Each row was made from one path, in order. Every step used is in the known rows, and no mark comes twice. Write each row's path.
In the rows, 128 means zero.
Known rows
kilod/dugat/lavo: [153 121 115 102 115 145 100 116 124 147 145 162  95 143 104 152 122 104
 171 119 145 146 119 122 119 140 131 135 140 113 181 163 144 145 106 127
  99 144 123 146 132]
zuti/badafik: [124 138 132 145 132 134  70 112 117 128 110 133 132 131  90  97 134 125
 115 150 112 114 129 145 145  95  97 144 164 137 133 119 106 117 159 135
 128 122 151 176 107]
sovad/mavor/tugim/dugat/lavo: [145  88 132 133  96  87  66 123 138 158 137 163 107 189 138 201  81 144
 148  26 148 111 173  91 134 125 116 133  88 151 138 121 106 117 126  93
 107 159 173 147 124]
badafik/zuti/mavor/tugim/lavo: [ 79  97 153 169 121  97 156 147 116 128 165 100 149 132 168 124 117 155
  35 116 132 123 134 129 148 143  92 142  89 122 140 183 138  87 120 137
 199 125 139 102 113]
bipe/mavor/sovad/lavo/dugat: [ 99 147 146 140 147 126 156 116 119 166 150 136 150 106 155  91 156 107
  94 153 146 165 160 161  98  73 171 102 127 147 120 120 150  98 127  72
 187 134  89 136 127]
sovad/tusu: [143 117 127 125 130 181  73 139 116 107 110 144 129 121 121 115 138 137
  89 164 113 125 118 146 143 128 106 112 142 122 136 146 150 131  94 152
 131 113 143 164 121]
zuti/tugim/dugat/kilod: [114 131 106 165  82  94 141 110 167 136 110 113 131 143 129 125 161 120
 207 105 171 113 133 118 105 136 121 186 112 147 140  68  96 120 153 154
  62 144 128 150 133]
bipe/mavor/sovad: [119 153 118 143 143 155 103 135 116 153 148 112 163 120 149  99 164 132
 104 145 120 170 145 154  96  90 142  99 119 149 155  97 135  97 208  80
 168 153 143 131  87]
bona/kilod: [102 135 123 107 125 145  97 109 114 153 106 124 116 116 135 116 146 102
 150 141  92 146 106 147 123 133 140 125 133 124 139 139 100 150 119 138
  99 126 156 158 120]
mavor/tugim: [105 138 118 128 140 132  73 123 152 142 121 107 142 141 136 128 115 119
 107 109 108 120 144  96 143 128  99 116 113 146 126 142 112 126 159 140
 135 117 183 162 102]
fonug/sovad/mavor: [167 121 110  96 125 183  43 127  97 114 109 151 138 168 112 130 117 141
 123 123  86 114 125 154 132 139 109 102 128 140 131 137  93 150 140 136
 119 132 185 155 114]
tusu/sovad: [149 131  90 109 123 171  87 138 109 123 107 126 136 131  95 108 142 149
 120 142 107 122 108 133 140 141  99 100 145 122 109 123 153 132 108 155
 134 121 143 163 108]
tusu/sovad/lavo/tugim/dugat/kilod/bona: [202  81 146  97 104 102 216 130 129 129 124 138  75  94  72 148 112  86
 212  82 179 109 120 122 119 185 133 203 152  82  48  42 158 153  64 163
  61 103  48 154 170]
lavo/dugat/tugim/mavor/sovad: [123 163 118 107 158 120 151 163 140 117 110 126 157 128 137 100 143 157
 106 181  94 131 117 142 120  64 168  33 134 135 127 123 142 133 142 104
 181 156 123  77 125]
mavor/sovad: [134 134  85 121 137 157  80 136 116 159 149 118 155 116 127 111 134 142
 118 129 117 148 134 145 129  86 130  96 142 159 139  76 114 129 192 108
 152 158 151 156  99]
badafik/zuti: [135 128 134 154 147 149  84 115  95 114 135 135 142 128 117 103 150 134
  91 138 130 125 126 164 150 107  96 133 127 129 130 154 105 109 156 139
 138 115 145 141 104]
lavo/dugat: [101 154  99 102 144 147 103 111 133 152 135 137 134 130 125 115 145 143
  94 143 112 117 124 125 137  94 136  96 143 141 112 167 111 140 107 137
 147 135 147 139 134]
bona/kilod/dugat: [112 133 150  80 136 131 107 112 125 150 113 140  89 111 134 116 163  66
 193 145  98 163 101 145 111 150 167 143 148 126 147 171 111 184 111 152
  84 113 143 159 142]
bona/kilod/dugat/lavo/tugim/mavor/sovad: [184 118 165  87 128 121 145 155 112 122 124 147  88  82 126 162 124 121
 218 134 124 185 103 152 110 140 189 104 161  91 165 116 118 180 158  86
 105 167  88  56 138]
tugim/dugat/lavo: [163 104 108 137  90 136 125 116 120 153 139 164 106 156 117 167 110 149
 159  82 162 119 136 105 120 103 117 133 112 119 162  97 143 103 109 106
 102 149 118 151 116]
tugim/dugat: [148 128 119 129 123 144 128 122 120 153 135 146 120 145 133 135 145 149
 135 103 130 110 132 108 127  89 121 128 110 142 135 100 118 106 140 131
 115 122 144 159 115]
fonug/sovad: [163 128 106 106 123 197  86 126 111 105  99 134 145 141 104 109 125 129
 129 147 102 123 113 142 123 133 102 110 141 118 137 119 127 144 134 154
 126 113 151 165 104]
totis/teso/mavor: [ 96 190  91 140 177 193 123  62 122 112 113 133 125 162 126 126 151 148
  70 174 119 126 111  69 176 138 122 142 153 126 103 170 168  92 110 134
 102  87 162 165 130]
zuti/tugim: [ 95 156 105 138 120 131  96 118 145 145 102 107 156 135 126  87 151 151
 140 164 123 122 113 126 138 132 109 132 125 150 158 118  93 111 153 145
 111 139 165 146 113]
sovad/fonug: [134 112 120 130 132 185  92 141 112 123 103 139 133 123 103 127 122 132
 104 162 120 127 115 133 139 127 105 115 124 133 133 143 139 143  93 127
 147 107 143 169 121]
totis/teso: [107 171  75 121 150 181 112 107 123 121 125 136 128 148 113 107 119 144
 105 165 116 125 112  94 161 137  93 136 142 129 118 144 144 105 145 154
 109 110 158 171 127]
sovad/mavor/tugim/lavo/dugat/kilod: [ 51 112 105 140 108  78  97 121 157 153 168 107 111 160 148 164 109 104
 112  51 122 117 159 118 119 159 123 144 119 163  72 160  92 160  99 114
 131 157 161 141 165]
sovad/mavor: [126 138 100 109 136 151  48 117 103 157 143 148 131 166 127 137 127 154
  98 112  92 113 133 140 146 113 114 105 113 160 140 149  86 124 147 115
 119 148 196 140 118]
tugim/lavo/dugat/kilod: [ 69 128  81 143 102 126 158 115 142 150 170 110 110 129 128 132 139 109
 119 107 134 124 122 132 105 136 125 148 144 130  97 136 127 144  78 128
 130 148 106 144 161]
sovad/lavo/tugim/zuti: [186 142 141  96 157 138 155 112  91 108 167 175 128 111 106 100  80 138
 114 112 120 119 137  89 150 120 117 143 137 126 125 142 132 111 153 124
 117  68 100 109 129]
fonug/sovad/lavo/tugim/dugat/kilod: [224  92 149 116 104 149 210 117 119  96 124 160 105 127  88 142 101  98
 189  79 172 103 135 109 109 148 112 183 123  77  86  47 132 130 110 143
  79  97  60 145 146]
zuti/mavor/tugim/lavo/dugat/kilod/bona: [ 33 103 115 114  92  58 184 132 184 167 161  72 110 108 159 168 108  85
 105 106 133 120 130 118 102 186 155 171 130 119 103 169 138 168  54 166
 144 153 113 115 170]
tugim/lavo/dugat/kilod/bona: [ 63 115  92 122 102 103 161 117 152 167 161  93  91 104 122 139 133  82
 148 119 135 129 113 150  98 165 147 177 165 129  87 126 125 179  64 146
 102 146 102 154 179]
sovad/mavor/tugim/lavo: [ 81 110 121 139 123 110  76 142 127 164 157 111 124 167 155 145  97 146
  88  71  95 117 148 110 144 151  97 125  95 169 116 145  99 123 134 101
 147 142 199 152 127]
tusu/sovad/mavor/tugim: [133 113 116 107 131 123  27 144 128 125 104 123 136 163 114 141 111 141
 115  85  95 114 145 121 155 166  97  96 122 156  84 150 119 147 125 143
 138 130 199 159 116]
sovad/mavor/tugim/lavo/dugat: [ 57 117 127 124 132  92  89 138 140 166 160 116 123 158 159 142 109 147
  71  78  98 113 152 108 145 133 125 110 115 174  81 180  92 144  97 105
 171 146 183 140 157]
bipe/mavor/tugim: [ 90 154 152 152 147 132  90 124 153 140 121  98 150 144 157 118 144 110
  93 125 111 143 154 103 108 132 112 114  89 133 145 163 133  94 171 110
 149 112 175 136  89]
badafik/zuti/mavor/sovad/lavo/tugim/dugat: [201  83 189 131 141  95 236 147  81 133 182 167 144  96 139 120 119 178
  78 107 187 124 149 142 151  68 146 143 104 103 113  74 130  69 158 105
 189 136  57  74 128]
teso/totis: [ 99 144 104 110 155 195  90 111 123 136 118 125 121 153 108 120 139 127
  97 156 116 109 107  96 172 121 104 136 125 154 151 137 137  89 133 154
 122 113 161 138 137]
fonug/sovad/lavo/tugim/dugat/kilod/bona: [220  79 161  94 105 124 216 120 131 113 116 143  83 102  82 150  95  68
 219  88 173 108 124 127 102 178 133 213 150  75  79  38 127 168  93 161
  52  97  55 157 166]
zuti/mavor/tugim/lavo/dugat: [ 47 121 122 117 118  96 174 146 157 163 163 100 143 131 178 137 114 161
  36 124 113 112 133  91 133 131 134 107 102 129 122 194 143 115  69 138
 209 141 138 102 141]

Which path is each row?
[139 168 126 123 148 147 144 147 127 107  93 127 143 157 127 108 131 156
 117 182  80 106  99 123 126 109 114  60  93 109 171 145 145  97 129 124
 133 119 148  91 106]
dugat/tugim/mavor
[108 139 144 174 133 115  90 119 122 110 104 117 160 125 122  71 169 149
 124 164 149 128 118 165 153 127  95 155 127 146 145 142  82 105 170 151
 125 128 150 133 111]
badafik/zuti/tugim
[184 102 136 111 119 211  68 150 108  64  74 147 139 123 105 107 125 126
 111 173 108 127 109 160 132 154 100 111 161 103 128 134 161 159  85 171
 131  95 131 177 118]
fonug/sovad/tusu
[171 168 131 116 161 170 140 147 112 109 123 126 132 118 124 134 131 191
 106 154  91 107 104 114 150 111 110  82 113 105 142 139  96 108 173 116
 132 124 140  53 109]
lavo/tugim/mavor
[ 88 134  93  99 121 109 113  99 165 154 133 107 102 103 107 145 142  68
 163 127 134 126 121 152 106 147 156 160 169 131  93 138 106 194  90 168
  86 142 120 152 165]
lavo/dugat/kilod/bona
[213 137 161 118 144 189 177 143  94  76  90 145 127 115 109 122  97 156
 136 166 108 105 107 139 141 141 102  99 119  82 135 114 127 111 121 125
 129  86  90  84 121]
fonug/sovad/lavo/tugim/mavor
[111 137 171 159 132 109 128 132 155 144 120 115 137 151 169 133 150 119
 123  92 134 133 167  87  99 111 127 134  75 142 135 127 138  87 169 108
 139 106 158 141  97]
bipe/mavor/tugim/dugat
[123 147 148 203 134 112  91 150 113  87  96  97 177 102 154  85 176 171
 148 184 139 149 124 205 142 100 120 107 131 169 168  97  83 108 224 113
 153 151 133  80  96]
badafik/zuti/tugim/mavor/sovad
[105 174 120 166 123 136 106 132 139 112  79 100 156 132 150 107 160 174
 156 193 106 117 106 149 138 130 112  98 106 150 191 134  91 101 162 137
 115 131 158  91 104]
zuti/tugim/mavor
[128 125 135 140 135 138 127 122  94 122 149 138 157 130 141 118 147 163
  50 155 130 119 118 160 151 106 110 119 102 111 165 190 125  88 135 149
 170 128 136  91 103]
badafik/zuti/mavor
[ 93 158 132 145 165 142  81  78 150 135 108 106 141 155 148 146 146 123
  74 118 111 122 143  70 157 130 128 121 125 142 113 164 136 113 121 120
 128  97 185 156 104]
teso/mavor/tugim
[105 129 123 116 140 116  29 122 138 152 128 126 135 169 143 148 104 134
 100  82  95 113 157 110 151 133 107 110 101 171 122 158  79 132 162 119
 128 137 216 149 113]
sovad/mavor/tugim
[149 157 115 123 148 139 138 164 122 113 109 118 160 137 133 103 132 156
 122 176  91 135 113 144 118  83 140  47 115 131 163  89 145 110 179 100
 160 152 136  93  96]
dugat/tugim/mavor/sovad
[133 134 138 173 117 141  80 172 132  82  70 104 166  96 159  97 162 174
 145 211 119 150 118 190 136 121 134  87 143 158 173  91 127 125 164 127
 145 145 128 104 112]
zuti/tugim/mavor/sovad/tusu
[180 124 108  98 123 159 129 127 114 142 153 152 118 132  82 150  85 172
 114 105 141 120 114  89 143 129 103 117 133  82 138 121 122 113 134 102
 120 162 123 101 116]
dugat/lavo/tugim
[ 47 119 103 151 105  93 141 122 175 146 158  87 118 132 142 143 116  89
 120  75 137 123 146 102 111 157 115 152 128 140  78 144 124 155  95 131
 139 139 129 152 154]
mavor/tugim/lavo/dugat/kilod
[195 123 146 115 130 115  89 122  97  81 148 184 121 122  56 120  61 152
 136 100 136 122 138  95 146 115 106 163 195 106 138 138 126 126 181 111
 111 114 106 106 114]
dugat/lavo/tugim/zuti/badafik
[155 123 136 131 147 160 140 190 117  89  78 129 158 125 115 111 119 147
 116 200 106 141 109 152 121  99 136  51 113 127 145  99 170 137 130  92
 181 131 117 107 111]
dugat/tugim/mavor/sovad/fonug
[117 129 136  90 142 124 193 154 133 141 151 135 105 150 115  86 135 107
 129 149 106 131  92  99 109 143 132 131 121 110 144 150 174 133  81 133
 132 123 125 147 148]
kilod/dugat/tugim/lavo
[195 131 108  89 131 143 112 124 100 103 171 176 126 128  87 140  65 164
 130  88 132 130 129  76 139 129 114 129 153 106 152 150 137 124 166 111
 108 121 114  81 115]
dugat/lavo/tugim/zuti
[128 108 139  87 105 125 106 107 121 150 118 159  73 122 118 151 130  66
 210 122 133 171 107 142 102 161 164 149 151 102 176 167 136 177  81 128
  71 141 119 152 142]
bona/kilod/dugat/lavo
[125 154 175  84 151 113 162 146 131 106  74 138  95 130 142 108 162  80
 197 191  72 151  80 143 103 144 176  95 118  97 174 183 142 164  93 144
  91 105 129  93 139]
bona/kilod/dugat/tugim/mavor
[120 151 131 181 118 114 140 137 127 133  95 108 159 108 160  94 142 151
 171 185 138 143 133 177 134 108 134 105 115 170 181  64 111  91 166  99
 139 140 109 113 110]
zuti/tugim/mavor/sovad/lavo
[108 155 114  78 156 125 147 128 148 138 119 142 143 151 105  85 136 134
  88 162 104 110 111 100 128  93 141  77 130 111 105 162 144 130  86 140
 153 134 142 129 138]
lavo/dugat/tugim
[151 144 137 138 145 124 179 151 111 125 111 133 148 132 137  96 113 134
 129 175 113 131 126 153 120  86 137  66 100 127 161  78 168  87 133  87
 160 130  96 111 109]
dugat/tugim/mavor/sovad/lavo
[181 123 118 114 120 131 176 123 139 131 157 138 107 130 101 152 130 135
 159  69 156 104 132  85 118 118 119 164 118 100  94  69  98 123 165 132
  82 135 111 114 136]
lavo/tugim/dugat/kilod
[ 34 137 134 173 113  94 159 121 175 143 157  78 127 135 162 133 147  81
 104  95 141 147 157 111  78 157 131 153 106 130  97 168 147 124 109 101
 152 132 121 128 142]
bipe/mavor/tugim/lavo/dugat/kilod
[117 101 157 181  94  58 138 111 153 117 102 104 115 108 117 118 170  84
 221 116 195 126 127 174 112 161 127 238 140 140 117  80  83 149 149 179
  48 130 107 149 149]
badafik/zuti/tugim/dugat/kilod/bona
[214 105 140 132 123 169 113 182 103  82 121 148 130  92 115 161  95 194
 117 152 139 148 118 149 142 121 128  72 154  88 151  96 154 125 143  83
 156 168  88  63 116]
dugat/lavo/tugim/mavor/sovad/tusu
[145 110 192  96 148 126 154 188 121  87  61 140 109  96 130 110 146  73
 201 206  96 184  91 170  97 137 194  84 138 119 153 135 165 203  95 111
 139 117 100 113 145]
bona/kilod/dugat/tugim/mavor/sovad/fonug
[ 48  96 143 170 106  66 174 126 148 118 172  95 138 123 159 144 128 115
  58  95 159 121 144 136 124 150 119 162 110 116  97 199 132 124  84 150
 183 140 103  90 149]
badafik/zuti/mavor/tugim/lavo/dugat/kilod
[136  97 110 116 122 167 124 167 109 136 131 133 165 105 133 134 119 160
  72 173 130 146 123 153 130 101 144  88 120 138 156 116 158 133 121 115
 207 154 122 122 113]
zuti/mavor/sovad/fonug
[ 27 124 146 153 114  69 160 125 186 158 149  62 106 109 157 141 142  48
 136 105 141 152 147 128  71 187 150 183 131 128  88 158 140 160  92 123
 125 132 117 138 159]
bipe/mavor/tugim/lavo/dugat/kilod/bona
[184 109 139 128 114 117 216 107 127 139 160 155  97 125 104 148 110 111
 166  68 179 102 143  95 122 124 117 186 106  97  94  57 120 104 121 120
  81 111  70 135 148]
sovad/lavo/tugim/dugat/kilod
[116 138 155 154 149 120 118  85 151 140 108 123 126 163 160 165 154 132
 100  83 134 110 156  54 147 110 143 139 112 147 103 130 141 106 123 117
 116  87 167 163 114]
teso/mavor/tugim/dugat
[154 127 125  89 134  93 195 140 100 122 166 172 171 131 140  84  78 135
  88 150 116 140 142 116 116  91 165  96 114 133 179 123 199  90 133 122
 175 113  86  99 114]
dugat/tugim/zuti/mavor/sovad/lavo
[173 110 130  95 120 107 179 127 148 147 147 124  88 104  95 162 124 104
 193  79 156 109 120 103 112 148 141 196 145  99  87  63  97 165 148 152
  56 135 106 126 156]
lavo/tugim/dugat/kilod/bona
[114 100 129 134 100  71 123 116 183 151 118  96  94 124 131 176 118  54
 203  56 155 118 153 108 103 163 131 199 124 140  98  80 115 171 142 164
  62 121 139 178 139]
mavor/tugim/dugat/kilod/bona
[ 76 133 101 125 127 142 151 132 121 162 162 120 122 126 137 110 140 154
  80 133 112 121 114 122 129 112 127 112 139 139 104 153 130 127  78 116
 167 139 127 143 149]
tugim/lavo/dugat
[142 117 176 207 129 127  75 171 109  48  69 110 173  87 152  82 175 168
 127 210 145 156 122 223 151 118 120 111 150 150 158 112 115 121 177 132
 158 132 114  93 111]
badafik/zuti/tugim/mavor/sovad/tusu
[ 80 165  90 156 157 140 175  46 138 119 140 139 121 128 127 133 139  87
 111 148 179 151 149 108 148 126 170 166 186 139  53 116 182 121  78 112
 110 111  73 176 173]
totis/teso/mavor/sovad/lavo/dugat/kilod
[199 138 147 121 144 164 180 150  90  94  99 139 120 108  99 121 118 173
 126 158 112 107 105 131 159 149 102  89 124  86 107 119 155  98  93 125
 139  92  83  82 123]
tusu/sovad/lavo/tugim/mavor
[117 141 109 161 118 115 155 114 131 127 137 124 128 106 146 146 135  98
 160 137 149 142 150 187 105  97 160 104 136 149 123  93 130 135 122 102
 140 142  66 106 145]
tugim/mavor/sovad/lavo/dugat/kilod
[186  94 128 112 102  96 252 134 123 155 186 149 129 107 135 157 105 140
 135  81 186 122 150 114 112  99 159 158 103 100 120  34 138  94 141 109
 140 156  50  88 141]
zuti/mavor/sovad/lavo/tugim/dugat/kilod
[132  97 179 156 125  80 146 135 130 118 137 132 147 141 166 145 134 153
  75  92 154 108 155 113 145 104 118 142  78 126 136 158 126  91 148 154
 170 114 140 106 108]
badafik/zuti/mavor/tugim/dugat
[142 154 100 148 137 162  94 148 109 129 122 111 151 115 151 131 142 166
 130 157 100 143 128 169 127  83 132  64 125 158 167  90 114 117 200  97
 159 149 144 102  92]
tugim/mavor/sovad
[186 145 122 126 128 163 140 140 109 113 129 143 118 132 106 170  94 196
 126 134 124 114 108 110 144 126 106  87 116  82 170 137 121 100 145  90
 122 151 115  47 111]
dugat/lavo/tugim/mavor
[135 149 102  98 128 138 116 119 102 113 165 156 157 136 152 124 109 164
  84 139  95 124 128 111 130 111 135 111 119 141 194 195 147 109 154 157
 148 103 142  85 102]
tugim/zuti/mavor
[109 128 121 140 117  93 157 116 140 146 127 105 107  79 140 153 131  67
 191 147 148 148 140 203 100 124 181 136 159 147 117  87 128 171 104 120
 113 142  61 119 163]
tugim/mavor/sovad/lavo/dugat/kilod/bona
[121 112 145 201  94  80 134 107 142 100 114 120 138 133 124 109 176 113
 191 106 193 120 136 156 119 132 107 206 117 142 127  88  91 111 168 157
  74 132 113 137 130]
badafik/zuti/tugim/dugat/kilod
[ 94 187 117 140 187 143  85  64 139  64 118 136 139 162 146 129 107 122
  82 127 110 135 149  26 176 158 125 157 161 160 100 210 178 116 158 147
 102  37 175 153 119]
totis/teso/mavor/tugim/zuti
[116  78 172 154  99  45 156 123 159 121 136 104 118 118 152 174 128  80
 144  77 178 117 152 144 116 159 135 209 104 114 119 135 121 143 131 183
 107 121 114 116 137]
badafik/zuti/mavor/tugim/dugat/kilod/bona
[132 123 118 107 129 141 141 118 113 136 113 151 121 118 100 100 132 123
 113 145 133 117 124 143 144 132 129 102 153 123  73 145 173 130  29 149
 153 103  88 166 150]
tusu/sovad/lavo/dugat
[168 110 159  58 126 125 146 125 121 144 133 164  72 107  95 149 116  96
 197 111 132 162  96 109 119 168 162 152 159  70 143 159 115 179 101 122
  77 148 106 108 154]
bona/kilod/dugat/lavo/tugim
[ 45  99 119 120 108  55  98 124 169 169 158  89  91 136 144 172 103  73
 140  61 123 121 147 135 112 189 143 178 143 161  64 153  91 199  80 133
 105 156 158 151 183]
sovad/mavor/tugim/lavo/dugat/kilod/bona
